Each row was made from one path, in order. Every step used is in the known rows, and no mark comes twice. Write each row's path.
(in the rows, 128 means zero)
Known rows:
T-V-Z: [120 118 144 116  86 133 148 200 182 124 181 115  87 107 119 154 126 139
 137 126 194 154 154  65 145 114 142 144 191 120 141 159 131  74 164 128
 182 135 146  79 136]
E-Y-J: [153 102 135 116 117 149 150 161 135 138 138 164 115 101 128 169 122 140
 107 121 165 153 141  79 146 104 161 160 194 132 134 196 142 121 124  99
 163 136 133  87 115]
V-Y: [149 102 136  97 109 126 142 171 166 130 188 176  87 122 118 168 133 148
 111 139 158 162 163  95 149 115 151 132 170 126 136 190 133  83 139 105
 129 105 131  94 128]
Z-V-Y-P-R: [134 123 165  84  97 177 134 173 195 124 194 127  80 162 114 131 108 159
  87 162 109 160 163 123 122 116 133 113 201 163 149 156 131 103 161  98
 128  98 113  97 134]
R-P-Y-J-L-B-N-W: [190  62 163 121 149  75 141 129  98 142 126 176 122 126  70  96 105 111
 120 110 147 154 130  60  71 100 182 168 181 177 146 145 139 145  96  75
 130 147  58 147 135]
D-T: [158 110 109 128  82 139 167 176 167 130 176 165 121 103 126 189 145 142
 127 152 150 168 167  62 169 116 151 142 187 146 139 164 163  77 125 128
 155 100 118  91 124]
N-B-L-J-R-E-Y-P: [191 139 175 106 142 229 125 218 167 118  95 152 145 112 106 144 142 154
 100  75 108 109  74 128  95  66 175 137 141 165 128 152 143 151  79 127
 200  92  71 123 127]
H-M: [146 103 130 136  97 135 138 164 162 114 181 145  87 111 124 162 135 160
 133 137 167 164 153  83 170 100 169 148 180 120 133 161 157  81 133  95
 149  87 132  64 108]
Z-V-Y-P-R-E: [138 123 170  90  89 190 128 184 196 114 168 129  89 170 119 156 119 161
  73 154  98 138 143 140 101 123 128  92 181 165 146 138 106 109 146  79
 146  88 121 105 123]
R-E-Y: [177 108 140 103  93 141 154 186 159 114 124 169 111 131 127 177 153 142
  88 120 143 119 132  97 138 119 148 131 170 130 126 169 133 112 136 112
 185  98 130 100  92]
J-R: [160  94 129 104  95 146 141 154 177 133 200 164  98 115 128 155 128 162
 136 159 161 170 161  86 134  98 148 161 169 124 121 174 158  86 126 148
 167 114 103  82 117]
N-B-L: [179 166 151 119 116 156 137 185 168 129 150 142 104 100  98 160 148 155
 120 117 148 150 155  72 166  99 168 162 155 156 146 175 155 102 142 142
 157 100  89 101 136]
V-Y-P: [150 104 155 101 106 161 133 172 188 130 179 168 107 112 114 133 118 150
 104 127 130 167 146  95 134 104 155 136 188 148 141 170 118  90 132  98
 137 104 132  99 124]
H-L-B-N: [190 108 138 115 113 118 178 135 163 126 188 149 117  96  99 134 170 148
 131 150 162 164 151  70 155  96 182 129 167 142 158 161 181  54 115 124
 156 109  92 116 113]
D-T-V-Y-J-N: [112  50 149  95 118 133 157 178 131 179 174 132 116  83 179 174 124 151
 130 145 152 198 150  73 126 130 129 122 188 133 154 136 107  59 101  86
  90 146 113 111 149]
Y-P-R: [138 129 130 109  80 180 150 154 190 126 173 137  91 141 105 122 130 159
  97 146 127 153 150  83 135 110 157 143 193 165 140 150 148 113 158 113
 176  96 115  92 112]
N-B-L-J-R: [166 147 145 114 139 190 131 194 155 126 158 149 108 106  96 166 146 156
 137 114 152 148 129 106 127  70 178 150 128 142 129 178 173 117  94 146
 168 104  64 101 151]
B-L: [163 133 141 134  94 149 166 169 154 135 171 147  96 104  95 178 152 155
 125 125 139 155 160  80 162 105 178 162 155 134 136 178 162  95 133 132
 158 110 101  92 136]
P-R-E-Y: [163 117 126  89  90 154 161 183 160 110 129 151  97 172 117 167 162 154
  69 127 141 106 134 106 128 128 145 113 172 138 129 164 156 138 156 100
 191  97 116 101  87]
V-Y-P-R: [133 114 141  83 105 175 141 170 189 127 181 147  87 155 105 124 126 161
  86 139 131 155 147 101 123 116 151 121 191 156 147 162 139 114 151  86
 139 100 123  98 122]
L-J-R: [143  97 117 115 112 171 143 172 152 129 187 170  97 114 117 173 133 146
 141 148 163 159 138 110 119  80 167 138 149 120 114 182 160  97  96 134
 175 110 100  88 129]
J-L-B-N-W: [174 104 134 112 132  73 167 131 125 136 166 167  96 128  85 124 146 135
 126 126 149 168 137  53 125 105 177 153 163 141 129 163 180  97 118 106
 131 127  70 124 133]
P-Y: [184  94 136 103  98 123 152 169 141 120 163 178  87 122 105 151 124 139
 117 137 155 159 166  72 146 127 153 139 166 148 130 184 140 122 155 127
 163 106 105 102 127]
V-Z: [127 131 127 112  96 143 143 185 176 116 177 156 101 125 102 161 124 143
 127 139 189 142 160  66 157  97 150 152 194 128 130 176 154  87 165 122
 179 118 150  73 127]
L-J-N: [132  98 126  98 109 144 155 166 128 148 164 171 104 114 140 160 141 140
 120 158 145 162 140  89 133  94 166 127 156 121 115 155 141  79 124 119
 152 100 101  99 118]
L-B-N: [183  92 132 103 101 131 183 151 157 130 192 169  99 118 103 159 170 142
 111 127 178 164 154  75 148  96 160 146 191 137 141 166 156  61 141 133
 150 103  99 105 106]
R-J: [140 117 126 137  81 145 156 146 158 135 181 156 100 101 128 188 119 139
 109 141 151 181 148  68 140 105 168 131 154 130 112 184 145  77 132  96
 165 101 131  73 106]
D-T-V-Y-P-R: [126  91 146  94  92 172 166 193 190 141 187 107 100 131 131 139 133 156
 100 128 124 166 148  88 122 130 133 104 203 164 163 134 132  95 130  93
 135 114 116 109 146]
E-Y-P-R: [156 119 140  86  94 175 158 169 177 124 144 142 106 151 105 111 134 155
  81 122 127 132 134  88 131 107 155 141 208 156 142 163 160 141 162 114
 180 103 115 100 103]
H-L: [162 134 129 130  98 119 147 142 175 123 176 142 111  86 114 143 138 149
 141 169 140 164 161  70 164 110 181 132 149 139 147 171 171  77 120 121
 172 107 118  95 120]
Y-P-R-J-N-B-L-H: [138 160 130  84 137 197 167 159 139 159 134 115 127 131 101 124 121 173
  71 109  96 167  99  91  96 107 172 133 140 181 145 129 147 101 147 108
 158  98  58 119 101]
T-V-Y-J-N-B-L-H: [132 114 157  73 177 146 152 188 102 175 135 114 109  88 128 162 124 160
 113  98 147 177 115 106 106 124 152 141 139 141 172 150  98  73 120 110
 100 156  76 134 146]
M-H-L-B-N: [183  94 123 113 118 137 182 101 152 140 157 156 137 104  76 142 177 137
 114 144 155 173 155  55 128 120 176 127 172 119 163 165 183  35 119 129
 146 102  89 115 115]
L-B-N-W: [177  97 135  97 110  85 157 144 135 138 175 173  94 136  93 154 159 135
 101 120 181 171 147  56 136  96 161 148 183 130 122 179 148  90 139 125
 123 104  90 126 109]
Z-V: [153 125 145 116  78 137 142 163 175 124 191 140  86 116 128 177 122 143
 121 176 137 170 180  94 156 109 145 139 182 139 133 169 139  73 155 137
 154 106 116  85 125]
Z-V-Y: [147 114 160  94 103 131 134 177 177 127 199 152  82 131 128 175 115 148
 112 166 139 172 180 116 145 111 133 119 180 131 140 183 127  75 150 113
 115 108 124  94 138]
B-N: [169  93 143  86  98 134 162 137 161 125 188 150 110 106 109 160 145 136
 120 143 159 167 159  65 138  90 161 150 195 127 123 170 160  47 160 127
 158 105 116  95 122]
E-Y: [173 109 137  98 101 129 158 178 156 125 149 169 106 124 123 152 140 140
 103 127 155 143 154  79 155 107 156 149 188 120 129 188 159 108 146 131
 169 112 122  96 105]

Which path is each row?
[171 143 159  93 125 142 139 176 154 154 150 144 112 101 127 137 149 168
 113 134 138 161 153  65 156  98 153 161 153 151 137 146 150  84 147 145
 133  97  69 114 127] -> J-N-B-L
[165  93 141 115 131 219 135 147 163 127  86 155 171 112  97 130 138 136
 108 126  97 131  85 110  64 101 183 103 142 121 135 150 156 107  60 114
 205  90  94 117 115] -> M-H-L-J-R-E-Y-P
[176 109 158 108  86 175 148 185 180 117 113 164 131 118 126 144 134 142
  84 111 112 125 113  98 122 109 154 137 185 152 130 148 117 120 131 109
 194  93 131 105  93] -> R-E-Y-P
[145  93 127 126  75 134 172 187 169 138 181 118 106  86 145 182 146 137
 137 144 155 176 161  59 156 126 145 135 188 141 146 145 137  65 129 134
 156 119 120  96 136] -> D-T-V
[158  92 128 135 138 141 180 126 126 142 167 156 112  90 106 145 142 143
 139 128 155 172 130  68 127 107 177 161 171 159 154 160 174  78  97  85
 148 150  92  98 139] -> Y-J-L-B-N
[162 131 131  95 156 140 151 180 118 137 139 125 116 113 113 145 143 178
 122 106 145 157 119  98 151  99 174 154 141 138 154 134 158  74 135 126
 131  96  70 107 107] -> J-N-B-L-H-M
[144 106  96 120 119 136 161 167 133 116 166 146  93 124 102 177 132 158
 124 125 168 157 134 106 152 111 177 144 161 119 148 169 156  72 133 106
 163 102 126  77  95] -> L-H-M
[178 133 115 146 100 118 162 157 173 129 178 158 100 102 114 144 168 155
 131 158 155 161 156  79 173 116 180 129 146 146 166 168 170  94 103 126
 162 109 100 107 103] -> H-L-B
[148 123 171  87 159 155 123 174 132 165 144 152 116  95 136 153 130 169
 105 116 147 172 141  84 136 104 154 153 156 150 148 164 123  98 117  91
  89 125  85 116 149] -> V-Y-J-N-B-L
[181  71 146 112 157  78 156 124  78 142 136 178 100 125  81 124 116 127
 127 108 152 173 128  47 106 121 176 154 159 167 133 182 159 142 102  77
 121 153  60 133 156] -> P-Y-J-L-B-N-W
[119 122 164 100  91 187 138 157 189 130 198 119  88 149 124 151  92 154
  73 154 101 177 148 119 103 109 145  96 179 159 130 166 126  99 144  62
 132  98 120  88 125] -> Z-V-Y-P-R-J
[145  98 110 136 155 150 166 162  86 111  87 141 130 115 110 171 120 155
 121  92 129 122  77 122 109 127 190 139 137 139 155 156 158 119  75  49
 181 141 120  85 107] -> R-E-Y-J-L-H-M
[161  96 150  81 106  88 140 128 138 131 171 157 103 126  97 156 131 128
 112 137 163 174 154  45 129  87 163 149 190 121 102 181 147  75 156 123
 135 103 104 113 122] -> B-N-W
[142 119 105 135 117 165 151 130 140 134 130 153 129  96  82 169 153 123
 128 156 138 161 143  77 123 118 197 106 139 113 143 177 174  67  97 113
 171  95 109  97 136] -> M-H-L-J
[152 123 112 135 129 148 178 175 119 121 156 130  98 116  78 185 146 169
 130  97 149 152 125 112 155 109 198 156 146 120 155 168 172  86 119 111
 154 109 100  83 118] -> B-L-H-M
[167  65 150 114 120 158 125 154 167 142 145 167 139 110 125 133 105 138
 116 131 160 145 141 101  88  73 155 182 212 135 134 159 135 125  96 117
 173 139 110  99  96] -> E-Y-J-R-P
[139 117 124 120 122 162 160 158 128 123 106 136 106 144 114 153 135 152
  98 126 120 112 110  99 106 136 167 132 152 162 145 160 169 153 107  55
 188 142 109  93 122] -> P-R-E-Y-J-L
[112 110 143  88  89 129 131 128 145 166 160 138 102 154 133 112  98 154
  73 149 115 192 122  52  98 106 156 126 168 148  93 138 128 120 146  78
 132  94  89 110  96] -> Y-P-R-J-N-W
[158 115 141  90 184 156 150 181  86 149  94 133 134 104 121 148 128 170
 106  80 149 149  95 104 136  92 176 168 159 136 159 154 154 113 111  96
 129 122  78 108 110] -> E-Y-J-N-B-L-H-M
[158 143 160 112 119 150 145 161 145 157 153 139 120  91 135 155 134 161
 102 124 130 179 136  61 137  97 166 143 134 150 120 153 146  79 135 113
 135  96  71 103 119] -> R-J-N-B-L
[148 136 129 139 112 170 165 185 130 134 155 153  96 103  86 194 158 138
 133 113 141 140 138 101 147  86 201 139 141 128 130 184 165 107 107 116
 170 108  93  94 149] -> B-L-J
[112  89 150 110  88 184 170 181 178 148 192 102 108 122 140 153 119 147
  89 121 121 184 129  80 107 128 145  86 180 158 143 144 128  86 115  61
 133 113 118 100 136] -> D-T-V-Y-P-R-J
[118  81 139 137 133 136 162 171 135 156 170 120 112  73 142 169 116 140
 157 132 132 184 140  72 124 143 158 129 166 153 167 155 144  80  72  64
 120 168 117  97 180] -> D-T-V-Y-J-L
[136 108 190  85 153 147 129 188 134 175 151 108 101  77 155 144 131 163
 121 108 150 184 135  87 123 116 142 142 154 146 157 150 100  84 119  98
  92 144  81 120 162] -> T-V-Y-J-N-B-L
[155 101 139 119 107 161 146 171 138 125 111 165 123 112 135 196 136 140
  94 115 152 129 119  95 127 118 159 139 170 138 130 178 116 125 111  86
 177 120 141  92  99] -> R-E-Y-J
[132  46 174 111 124 151 116 170 178 156 191 127 107  93 139 141 100 140
 138 136 170 175 148 115  68  93 141 152 189 128 152 142  91  85  89  99
 134 158 115  99 126] -> T-V-Y-J-R-P
[148 130 133  85 129 152 127 180 140 142 144 167 111 107 142 146 140 141
 112 149 154 157 136  83 139  87 154 124 154 142 123 148 137  87 135 128
 151  87  90 112 120] -> L-J-N-B
[170 176 115 105 140 155 159 185 140 127 135 144 112 107  75 176 145 156
 109 103 146 147 134  94 147 110 177 158 139 156 162 177 155  94 144 154
 168 114  83 116 125] -> N-B-L-H
[182  83 145  90 103 156 145 178 172 117 145 170 119 137 134 165 141 160
 106 132 149 129 124 110 110 106 136 140 163 118 117 170 148 115 114 136
 185 107 108  99  91] -> J-R-E-Y
[144  74 139 133 106 163 120 141 178 145 173 159 128  95 125 144 105 142
 134 156 166 167 153  95  90  79 162 184 196 142 138 144 126  99  95 116
 168 133 112  89 105] -> Y-J-R-P
[137 131 107 104 132 171 193 146 129 131 123 129 127 146  84 112 105 151
  83 108  86 143  87  96  83 124 189 130 150 164 145 161 186 130 122  79
 203 136  94 104 102] -> E-Y-P-R-J-L-H
[189 102 180 104 146 144 116 173 126 155 107 156 136  97 112 111 109 140
 110 116 133 150 148  75  99  92 160 176 174 184 154 124 108 135 125 113
 132 119  58 137 131] -> R-P-Y-J-N-B-L
[138  83 146  76 129  90 127 149 100 171 118 172 116 125 143 139 109 139
  93 129 153 172 130  57 126 101 153 161 188 117 106 178 122 136 125 101
 114 130 103 122 109] -> E-Y-J-N-W
[135  88 134  76 111 160 157 162 124 147 111 150 113 154 150 158 143 162
  71 139 140 126 119  97 104 126 137 123 178 140 128 143 131 129 133  75
 158 119 107 107  91] -> P-R-E-Y-J-N
[151 119 145  65 134 168 126 175 138 141  95 146 121 149 158 143 141 164
  59 132 148 124 114  91 111 120 126 125 172 161 138 137 129 138 146  85
 157 106  99 118  92] -> P-R-E-Y-J-N-B
[132 138 150  84 104 183 132 147 181 152 158 130 115 126 147 103 111 166
  73 148 117 178 122  63 115 100 144 124 172 177 121 124 134  98 158  93
 155  81  90 102  95] -> Y-P-R-J-N-B
[138  87 127 123 110 170 133 140 157 143 186 162 105  95 133 170 112 160
 141 154 169 182 149  86 126  98 155 171 170 134 125 182 140  99  98 120
 157 135 115  73 127] -> Y-J-R
[176  84 161  97  97 188 138 179 190 120 136 164 133 124 131 134 126 160
  98 123 116 133 107 109  97  94 147 144 178 145 121 148 128 124 108 129
 196  99 113 107  93] -> J-R-E-Y-P
[151 115 104 122 149 151 174 161  95 126  86 160 133 115 103 178 121 142
 111 107 120 120  89 113  98 138 180 141 135 151 153 169 148 121  92  80
 193 157 115 107 113] -> R-E-Y-J-L-H
[142  61 152 109 128 157 109 154 175 148 185 170 122 110 123 150  98 145
 123 145 165 165 152 116  79  82 150 162 193 136 142 159 116  99  89  90
 131 136 118  97 117] -> V-Y-J-R-P
[174 102 146 115 126 187 161 206 132 124 121 159 120 130 103 194 160 153
 115  93 130 107  99 135 101  83 182 129 127 119 114 180 166 141  73 124
 190 109  79 110 126] -> B-L-J-R-E-Y
[144  61 162 115 153 123 178 148 124 155 186 129  92  88 123 136 136 143
 142 109 161 178 126  90 103 124 163 130 165 143 169 160 138  65  90  65
 115 171  96 113 161] -> T-V-Y-J-L-B-N
